Each row was made from one path, in order. Every step used is in the known rows, and no mark comes twice. Write each row's path.
(in the rows, 128 means zero)
Known rows:
kovufo, mufin, ruzo: [125 142 146 153  99 103 157 163 124 121 172 171 151 121 135 143 186 147
 128 117]
ruzo, mufin, vagu: [101 163 129  99 163 145 140 100 139 140 111  54 145  89  96 109 105 135
 135 116]
mufin, tideba: [ 94 140 143 114 139 116 155 164 138 116 125 120 155  87 137 119 137  76
 135 126]
ruzo, mufin, tideba, boruk: [ 97 130 155 125 158 117 111  78 135 111  77 134 111 152  99 127 135 128
 140 147]
ruzo, mufin: [148 144  91 128 132 146 157  99 134 168 118  90 101  79  91 109 109 151
 114 150]
kovufo, mufin, tideba: [ 62 150 149 153 108 107 141 183 124  95 146 132 142  72 118 121 178 101
 127  77]
boruk, vetugo, mufin, ruzo: [125 134 133 126 112 150 170 132 158 136 113 153 158 110 161 157 225 124
 140  84]
ruzo, vagu, mufin, tideba, boruk, vetugo: [ 45 106 126 120 170 121  63 159  88  85 102 153  94 148 101 112 226 148
 138 105]
vetugo, mufin: [151 144 128 133 117 156 158  82 130 174 107 100 123  62 128 138  82 112
 118  81]
vagu, ruzo, mufin, tideba, boruk, vetugo: [ 63  72 136 117 107 120  99 158 178 104 105 180 103 159 109 131 232 110
 117 144]
vetugo, boruk: [161 110 124 146 109 141 154 125 121 153 113 138 102  93 118 126 115 119
  88 116]
tideba, boruk, vetugo, mufin, ruzo: [125 116 153 129 132 140 140  95 148 121  94 179 137 160 155 172 214 129
 143  96]
vagu, mufin: [130  89 135 138 116 100 117 131  77 155 152 129 134 109  95  87  90 155
 126 130]
vetugo, mufin, ruzo: [158 152 156 125 107 135 169  92 148 162 115 147 173 111 155 150 141 133
 144 104]
vagu, ruzo, mufin, vetugo, boruk, tideba: [182 102  97 136  82 125 127 153 138 124 145  86 106 183 138 121 154 137
  93 148]
tideba, mufin: [140 108 123 153 134 135 116  96 130 131 137 153 124 119 119 121   4 125
 147 156]
vetugo, mufin, ruzo, vagu: [150 205 115 104 136 157 137 103 122 174 108 122 138  87 135 139 147 171
 137 110]
kovufo, mufin: [115 135 116 164 108 119 143 160 102 129 170 126  97  70 105 129 131 126
  99  96]
vagu, ruzo, mufin, vetugo: [148 122 110  99  84 106 115 163 173 154 148 152 150 153 114 123 137 133
 107 193]
ruzo, vagu, mufin, tideba, boruk: [ 78 124 161 119 164  97  55 107  71 112  99 152 116 159  91 103 129 163
 150 132]
boruk, tideba: [171 119  78 131 165 131 173 144  89 116 173  33  84 119 160 126  86  84
 113 146]

Write each row's path:
[ 96 118 146 111  68 114 131 154 187 151 122 143 157 102 102 100 156 119
 122 152]	vagu, ruzo, mufin, tideba
[148 188  96  94 158 132 138 149 113 154 142 135 131 108 137 132 149 160
 127 166]	mufin, ruzo, vagu
[ 81  79 176 100  96 130  89 123 177 136 115 156 137 151 126 153 150  91
 108  87]	tideba, boruk, vetugo, mufin, vagu, ruzo
[161 102  96 163 155 137 126 101 105 100 162  80  96 149 148 122   4 116
 151 150]	boruk, tideba, mufin
[157 123  98 141 167 120 107 136 111  68 163  98 133 196 166 137  43 107
 160 167]	boruk, tideba, mufin, vetugo
[110 114 177  94  72 128 119 123 178 175 137 126 172 102 127 132  86  93
 111  92]	vetugo, mufin, vagu, ruzo
[181 121  94 140 146 129 149 159  97  91 144  64 103 169 166 138 139 101
 105 126]	mufin, vetugo, boruk, tideba
[104 165 160 105 149 152 144  86 135 146 101  64 163  74 130 136  84  97
 137  54]	vetugo, mufin, vagu
[143  99 147 144 100 105  97 147  92 125 122 161 152 161 109 106 146 161
 115 113]	vagu, mufin, vetugo, boruk
[158 171  89 128 167 144 111 118 103 113 154 108 118 159 153 126  82 174
 162 166]	boruk, tideba, mufin, ruzo, vagu
[140 176 110 121 152 140 101 114 123 138 134 167 139 136 130 127  82 184
 160 170]	tideba, mufin, ruzo, vagu
[166 160 102 149 143 153 106 108 104 116 129 124 109 166 143 123 101 192
 151 137]	vetugo, boruk, tideba, mufin, ruzo, vagu
[149 119 152 144 124 117 131 106 149 123 143 195 174 165 147 136  70 147
 170 171]	tideba, mufin, ruzo
[182 106  94 154 135 144 167 132  91 120 143  54  75 127 150 124 113 106
  93 111]	vetugo, boruk, tideba
[158 126 126 130 120 125 133 153 127 121 115 150 133 143 136 138 144 113
 100 132]	mufin, vetugo, boruk
[100  95 170 114 103 100  93 103 166 131 100 175 122 169  97 124 135 126
 123 171]	vagu, ruzo, mufin, tideba, boruk
[ 62  92 134 120 172 124 119 164 134  71 104 159  99 146 138 148 217  75
 127 121]	mufin, tideba, boruk, vetugo
